Every row comes from one small tree of marks. The marks that hang from a mark follow it in brackets, in the order of their numbers. Every link used is in the known rows. Which tree was each row made from?
Known rows
K449(K658(K230 K328)): [ -8  -5   1 -15  -3 -17  -2  11 -11   1 -10 -14 -13  -1  20   2 -25  -6
   5 -11 -17  -5 -13   1  -9  -9  -1  -6   8   0   0   3   4   7  15 -23
   0   5 -11  -1   6   7  14  -3]
K230(K449 K658(K328(K602)) K893): [ -9  -3  -3 -16  -6   5  12 -29 -18  -5  -8   0   3 -21   0  -8 -19   7
  11 -16  11 -10 -16 -11   8  -5  12 -19   1   5   8 -13 -20   5   4  -5
 -14   0   3 -26 -17  -5  11 -12]
K602(K658): [ -2  -5   7   2   3  -5  16  -7   3  15   0   2   3   4  -2   2  16   5
  -5   7   5  -7  -1  -1  -4   7   0   0 -12   1   0   1  -3  -1  -6   0
   5  -1   6   0 -21  27  -6  -5]
K658(K230(K893) K328 K449): [-10  -8  -1 -22  -1  10  14 -16 -33   3  -5 -17  -2  -7   4   1 -31   0
  -5  -1 -22 -32 -16   0  -9 -18   3 -15 -17  -2  -7   0  -5  14   8 -21
  -5  -2 -15 -11   4  10  18  -4]
K658(K230(K449) K328 K893): [-12  -6   1 -20 -14  12  15   0 -22 -17 -18 -12  10  -8 -15   9 -20  -5
 -12  -9 -25 -32  -6   4  -6 -18  -5 -15   4   4   3   4 -14  11  11 -28
 -10  -2 -15  -3  15 -45   4   1]
K602(K328 K658(K449 K893)): [-13  -5   9 -10   4   9  47 -11  -8  28  -8 -13  13   6 -18   7   3  10
 -17  14  -1 -29  21  -2  -7 -16  -9   2 -19  -2  -1  14  -4  -1  -9 -18
  -2  -5   6  -5 -16  36 -13   7]
K449(K230(K658)): [  2   1   2  -4  -6  19   4 -14   1  -1  -6   5  -3   6  -3  -6  -9  -1
 -16  -3   4  -6   2  -7   5   3   3   0   7  -4   0  -6  -2  -1   8   1
  -6   2   8 -10  -1  13   5  11]
K689(K328(K602) K449 K658(K230 K893)): [-24  -3   6  -1  -8  -4  -2  25  -8 -30 -10 -27   7   7 -16   7 -13 -12
  -6  -6  11  -8 -47  10 -12 -19 -11   9   5   6   7   6  -7   4  11  -6
  -2  -2 -10   2  -5 -57 -11  -5]
K328(K602 K658(K893)): [ -9   4   5  -5 -10  16   2 -11  -5 -23   5  -3  24 -21 -20  -1  -1  13
  -3  -7  13   2 -22  15   6 -17  -8   1  14   2   5   3 -26   5  -5  -7
   0  -2  -5   1 -12 -22 -14   5]
K658(K230 K328): [ -6  -9  -1 -13  -2   4   3   2 -14 -13  -9 -12  -2  -3  15   4 -13  -4
  -6  -3 -22 -18 -17   7  -9 -11   2  -6   0   1  -1   2  -2  12   8  -6
   0   0 -14  -3   3  -7   3   3]
K658(K230(K449 K893) K328(K602 K689)): [ 11  -6   1 -29 -10  12   4 -17 -35 -19  -5 -21   2 -18  11  -2 -37  11
   4 -15   2 -15 -40  -6  -5 -10   3 -12  -3   3   3  -4 -28   7  -9 -11
  -6  -3 -16 -23  -9 -52   8  -3]
K230(K449 K658(K328)): [ -6   0  -2  -7  -5   8   9 -13 -12   8 -15   0  -2  -7  -2  -1  -6   0
   1  -8   2  -9   0  -6   8  -2   8 -14   4   4   5   0  -7  10   7 -14
 -11   0  -8 -14   6  -1   3  -4]
K230(K449 K658(K328) K893): [ -4  -3  -3 -13  -4   6  15 -23 -18  11 -15  -2  -4  -8   2  -4 -11   1
   8 -11  -2 -17  -3 -14   6  -7  15 -23  -5   1   6 -15 -13   8  11  -8
 -16   3  -1 -21  -6   9  15 -19]
K893(K658(K230)): [ -1  -9   0  -3  -3  15   0  -9  -1  -9  -3   2  -1   3  -3   0 -10   1
  -8  -6 -18 -23  -5  -3  -3  -1   0   0 -11   2   5  -1  -1   2   7  -3
  -4  -2   8 -10   3 -20   7  12]
K230(K893): [  4  -2  -1  -7   0  -2   7 -11  -6   4   0  -1  -3  -1   5  -2  -8   0
   5  -1  -3  -7  -2  -8  -1  -4   7  -8  -7  -2   0 -13  -5  -1   3   5
  -5   2   6  -7 -10  14  13 -16]
K602(K658(K449)): [ -8  -3   8  -1   5   1  19 -16  -7  23   1  -2   6   2 -13   1   3   7
  -7   9   7 -14  -1  -1  -3   6  -5   0 -21   0  -5  11  -3   2 -10 -15
   4  -4  -2  -3 -10  35  -3   0]
K893(K230 K658(K328(K602) K449)): [ -7  -7  -5 -11   1  30   1 -16 -13 -10  17   3   7 -13 -14 -14 -16  12
   4  -4 -21 -12 -22   2  12  -2  -5   2  -2   5  -1   7   0   8  -9 -20
  -5   9  14 -24  -5  -8  20  11]
K689(K328 K658): [-12   3   6   4   3 -19  -2  19  -9   5  -3 -11  -7   8  -7   0  20 -16
  10   4   6   5 -25 -11  -7   4 -11   0   0   3   1   2   9   3  -2  -1
   6   3 -16   2  -3 -10  -4 -22]
K658(K230(K893) K328(K602) K449): [-15  -8   0 -23  -1   9  11 -21 -33 -17  -1 -16   7 -19   1  -3 -39   7
  -2  -8  -6 -27 -32   5  -7 -13   0 -11 -12   2  -4   3 -15  10   2 -17
  -5  -5  -9 -16  -6   7  14   2]
K689(K658(K328 K449 K893)): [-25   3   5 -12  -1  -7   6   5 -16  13  -6 -21   8  -8 -15   8 -12   1
  -3   1 -11 -13  -4   5  -6 -19 -12  -3   3  -1  -3  19  -5  18   3 -34
 -10   6 -27   6  25 -18  11  -9]
K689(K328(K658(K449 K893))): [-13   4   6   2  -5  21   7  -3 -24  -2  -2  -4   9  -3 -35  -3  10 -10
  -6   6  -1 -12 -23   1   2 -10 -17  -2  -1   3  -3   8  -9   9  -9 -24
   6   0 -24   2  -1  -3 -15   3]
K328(K602 K689): [ 14   0   3  -5  -1   8 -11  -5  -8 -21  10 -10   3 -11   6  -7 -16  14
   3  -7  23  12 -25   1   1  -2  -4  11   6   0   0  10 -18  -5 -24   1
   1  -4  -9 -11  -2 -49 -10  14]
K230(K449 K893(K658(K328(K602)))): [ -9  -4  -2 -17  -4  -2   2 -24 -13  -5   0   1   0 -18 -10  -2 -13  10
  15 -14  -3 -12 -14 -13  11  11   4 -15  -5   8   8 -13 -16   6   6  -9
  -8   6  10 -25  -9 -15  21  -3]
K328(K602 K689(K449)): [ 13   1  -1  -2  -1   7 -19   3   0 -16   4 -21   0  -2   9  -1 -24  15
  -2  -8  31  15 -34  12   2  -6   3  20   6   1   1   9 -18  -2 -12   2
   0  -1  -5  -8  -2 -55 -12  19]
K230(K658): [ -1  -2  -2   4   0  12   4 -11   3   3  -6   5  -1   2   3  -5   0   0
  -4  -3   5  -4   5  -5   3  -7   7  -2   0  -1   4  -1  -2   0   3   2
  -9  -3   3  -8  -3   6  -5   2]
K658(K328 K449): [-14   0  -1  -9   5   2   1  -7 -18  10  -2 -10  -1  -8  -4   0 -14   3
  -1   3  -9 -10  -6   4   0  -3  -4  -3  -4   1  -8  13   0  13   0 -24
  -1   4 -19  -3  15  16   7   9]

Which tree is each row?
[ 12 -10  10 -10  -3  13   6 -12 -11 -18   4 -13   8  -5   9  -4 -12  17
 -10  -4  21  -7 -35   3 -10  -2  -4   8 -11   0   1  11 -23  -4 -25   2
   6 -10  -5 -13 -25 -34 -14  12] | K328(K602(K658(K230)) K689)
[  4   1   8 -20  -1  17  28   4 -20  14 -11 -37   2   4   6   8 -20  10
 -11   2  -2 -20  -2  -5 -18 -36 -10   7 -10  -9   0  20  -9   7 -10 -21
  -8  -8 -21  -5  10 -40  -9  -1] | K602(K328(K689(K658(K230 K449 K893))))
[  0   1   2  -8 -12  37  10 -11  -6 -27  14   1  28 -20 -18  -7   0  13
  -1  -7  -2   1 -27  13  10 -28  -6   1  14   1   5   0 -22   3 -10  -8
  -3   1   7  -5 -24 -34  -6  -6] | K328(K602 K658(K893(K230)))
[ 20  -3   1 -11  -4  -1 -12   9  -9   4  -7 -29 -19  12  27   4 -39   3
  -1 -13   9   1 -22  -2  -7 -20   9   8  -3  -6   0  -1  -9  -2   9 -12
  -6   2 -10  -7   4 -36  10  -6] | K328(K689(K449(K658(K230(K893)))))
[-11 -12   6 -18   3   5  26 -22 -25  12  -6 -14   2  -1   4   3 -13   5
  -9   5 -14 -36 -16   0 -12  -6   2 -13 -29  -1  -5   1  -8  10   3 -17
  -1  -1  -9 -11 -18  36  11 -10] | K602(K658(K230(K893) K328 K449))
[ -7  -9  -1 -14  -5  12   3 -10 -13  -3 -10  -3  -2  -5  -6   5 -12   0
  -2 -10 -22 -27 -12  -4   1   3  -1 -11  -8   5   6  -2  -5  12   9 -18
  -5   3  -1 -15   8 -22  12   8] | K893(K658(K230(K449) K328))
[-12   1   4 -19  -5 -19 -11   4  -4  -6   0  -8 -11 -10   8  -2 -28   3
   1 -14   6  13 -20   0   5   9  -7   2  24   1  -2  -1  -2  -1  10 -20
   4  14   0  -7   2  18  17  13] | K449(K230 K658(K328(K602)))
[ -2   7   5 -10   7  16  29 -12 -13  28  -1 -16   6  -6   1   3  10  12
  -1   7   8  -8  -4   3   1 -23  -2  -1 -10  -5   0   6  -5  10   0 -12
   4  -5  -8  -3 -10  39 -16  -3] | K602(K328(K658(K449)))
[ 18  -1   7 -17  -6  37  26  -4 -19   0 -10 -29   9   0   9   7  -5  12
 -15   0  -5 -18 -10   3 -11 -41  -3   4   0  -7   4   8 -21   8 -10  -7
  -1  -7 -17  -4  -7 -32 -23   6] | K602(K328(K658(K230 K893) K689))
[  3   7   7 -11  -9   6 -14   9   0 -17  -1 -32   7   2  -5   6 -30  14
 -14 -10  29  10 -33  10  -1 -16  -8  22  17  -3   1  10 -22   1  -2  -9
  -5   6 -11  -2  12 -79  -1  11] | K328(K602 K689(K449(K230) K658(K893)))
[-21   2   6  -5  -5  16  10   8 -21 -17  11  -9  17  -4 -36 -11  -4  -7
   3   1  -2  -6 -35  -5  -2 -16 -23   3   4   2   0  14   0   2 -17 -26
  -4   1  -7  -8 -11 -34   3 -16] | K689(K328(K602) K658(K449 K893(K230)))
[  0  -4   1  -9  -7  17   6 -14  -8  -3  -7   3   1   0 -13   3  -9   2
  -3 -10 -14 -25  -5  -9   1   4  -2  -9 -12   3   8  -3  -5   4   9 -12
  -5  -5  10 -15   4 -35  10   6] | K893(K658(K230(K449)))
[  2 -10   5 -10  -1  25  50  -1   1   8  -1  -7  14  12  -4   1  15   7
 -13  11 -17 -23  16  -4  -7 -23  -2   2  -8  -2   4   0  -1  -5  -8  -3
  -4   2  24  -9 -37  28  -8 -10] | K602(K328 K658(K893(K230)))
[ 10  -9   9 -17  -4   8  17 -10 -23   9 -11 -18   0  -1  10   5  -6   7
  -8   0  -4 -21 -23  -3 -10  -1   0  -8 -14   2   0   7 -17   8  -9 -15
   3  -3 -19 -12 -12 -19  -4  -2] | K602(K658(K230(K449) K328(K689)))
[ -4  -9  -4  -9   2  -2  -1 -14  -7   2   0  -1  -9  -3   4  -1  -7   3
   8  -3 -20 -15  -2  -8   4   2   8  -8  -7   3   2 -13  -4   7   7  -1
  -7  12   5 -16  -2   9  21  -3] | K230(K893(K658(K328)))
[-18   1   2 -17  -8  16   7  -8 -19  -2  -6 -11   7  -5 -25   3 -29   0
 -24   3 -19 -24   3   4   1  -9 -13  -2   9  -1 -10  12  -7  10   4 -34
  -6   9 -17  -2  23   0  13  21] | K658(K328 K449(K230) K893)
[-13  -6   8   5   1  -6   8  -1  -6 -15   4   3   3   0 -15  -8  19  -5
   4   5  19   2 -33  -3  -1  20 -11   2  -4  10   2   0  -4  -6 -18   7
  13  -2   3 -10 -34  16 -18   3] | K689(K328(K602(K658)))
[-17  -1   5 -20 -10  -1  12   8 -18  -1 -18 -23  10  -9 -10  12 -12  -4
  -5  -9 -18 -22 -12   1 -10 -22  -7 -14   4   1   6   8 -11  16  15 -27
 -11   1 -22   2  12 -47  10 -20] | K689(K658(K230(K449) K328 K893))
[-10   6   6   2  -1 -12  -8  23   0   6  -9 -22 -10  19  -7   7   5 -14
  -7   4  16   6 -38  -2  -4   3  -7  12   6   0  -1  -4   9   4  19  -2
   7  10  -9   2   2  -8   1  -8] | K689(K328 K449(K230) K658)
[  2   1  -1  -7  -7  14  17 -26 -11  13 -10   5   1  -3  -5  -5 -10   2
   6 -12   9 -15   5 -20   6  -5  14 -21  -9  -1   7 -17 -12   0   7  -3
 -16  -3   9 -20 -12   5  13 -22] | K230(K449 K658 K893)
[-10   2   2  -6  -6 -18 -11  10  -5 -14  -3 -13 -16  10  -3  -4 -27 -10
   4 -10  24  12 -42  -6   5  11  -3   8  14   3   1 -16   1 -10  18  -4
   7  11  11 -13 -19  11  10   3] | K689(K328(K602) K449(K230(K893) K658))
[ -8  -7   3 -23  -9  31   0  -9 -35 -29  -3 -26  14 -16 -13  -2 -48  10
 -17  -6 -10 -25 -28  12 -10 -25 -13   3   2   1  -5  26 -25  10 -17 -35
  -8  -6 -30 -10  20 -68  -3  25] | K658(K230 K328(K602 K689) K449 K893)
[ -4   0   6 -16  -5  25  12 -30 -27  -9   7 -11  18 -23  -8  -5 -21  15
   0  -8  11 -16 -41   7  -1 -23  -3  -9 -15  -2   0  -2 -25  10   0 -12
   1 -10  -7 -11 -23   1   1  -4] | K328(K602 K658(K230(K893) K449))
[ 17  -6   9  -8   8   5  31  -5  -4  27  -3 -20  -5  11  20   5  15  17
  -8  12  12  -5   1  -8 -10  -7   1   9 -15  -4   1   7  -8  -3 -21   6
   5  -1  -1 -11 -26  18 -21   2] | K602(K328(K689) K658)
[ -9   5   4  -8  -5  20  15   4 -12   9   6 -12  16  -1 -22  -2 -11   2
  -4   1 -15 -12   0  -2  -3 -28 -11   1  -2  -6  -2  13   0   7  -4 -30
 -12   3  -6   2   8 -24  16 -23] | K689(K658(K449 K893(K230)))
[ -1  -5   0 -15  -5  12   7 -20 -10   2  -9  -2  -8   1  10  -5 -16   0
  -9  -4  -7 -15  -5  -9   4  -4  11 -10   7  -4  -2 -17  -6   3  12   1
 -10   9   2 -18  -6  28  18   0] | K449(K230(K658(K328) K893))
[ -2  -7   2 -20  -8  28   3  -4 -35 -11  -9 -27   5  -5  -6   2 -40   2
 -21  -1 -22 -33 -12   7 -12 -27  -9   1  -3  -2  -8  24 -16  14 -14 -38
  -9  -4 -37  -5  28 -51   0  20] | K658(K230 K328(K689) K449 K893)
[-13  -3   3 -11 -10  26  13 -10 -20 -11  -8 -11  15  -1 -24   4 -31  -2
 -22  -2 -19 -36   3   5  -9 -24 -11  -4 -10  -2  -4  14  -8   5   2 -29
  -9 -10 -11   2  15 -29   3  12] | K658(K230 K449 K893)
[-12   9   8 -13 -12  28   7 -23 -16 -14   6  -5  25 -21 -33  -2 -18  15
 -17  -6  14  -7 -23  12  11 -15 -17   2   8  -2  -3   9 -26   7  -2 -25
   2   0 -10  -3  -4 -10  -3  17] | K328(K602 K658(K449(K230) K893))
[-10  -2   0  -9  -4  29  -4 -18 -22 -16  -3 -14   8 -13 -13  -9 -33  12
 -12  -8   8 -13 -12   5   2 -20  -3   4   8   1  -2  24 -22   8 -20 -28
 -15  -4 -22 -17  18 -40  -6  25] | K230(K658(K328(K602 K689) K449 K893))
[ -9  -1   2 -16  -5  17  -6  -8 -26 -17   3 -19  11 -18 -16  -4 -33  13
 -10  -4   3 -10 -17   8   0 -15 -13   7   8   3  -6  27 -22   8 -24 -35
  -8   1 -28 -10  21 -51  -3  26] | K658(K328(K602 K689) K449 K893)
[  6  -4   3 -24  -9  14  -1  -8 -30 -24  -6 -20   3 -18   7  -2 -29   9
  -1 -14   5 -10 -40   3  -4  -5  -2  -5   3   4   2   8 -24   8 -12 -14
  -1  -5 -21 -17   0 -62  -3   8] | K658(K230(K449) K328(K602 K689))
[  2   4   3 -14  -3  41  40 -10 -16  18   3 -14  17  -6 -13  -1   3  12
  -9   6 -12 -16   1   2   2 -40  -6  -1  -2  -6   0   5  -6   9  -5 -19
  -4   0   2  -6 -16  11  -8  -8] | K602(K328(K658(K449 K893(K230))))
[  1   1   6 -20 -10  27  39  -7 -17   7 -15 -18  15  -7  -8  11   3   7
 -10  -3  -8 -26  -3   1  -4 -33  -3 -11  -4  -3   9  -2 -17  10   7 -13
  -3  -8  -3  -2 -15  -9 -17  -6] | K602(K328(K658(K230(K449) K893)))
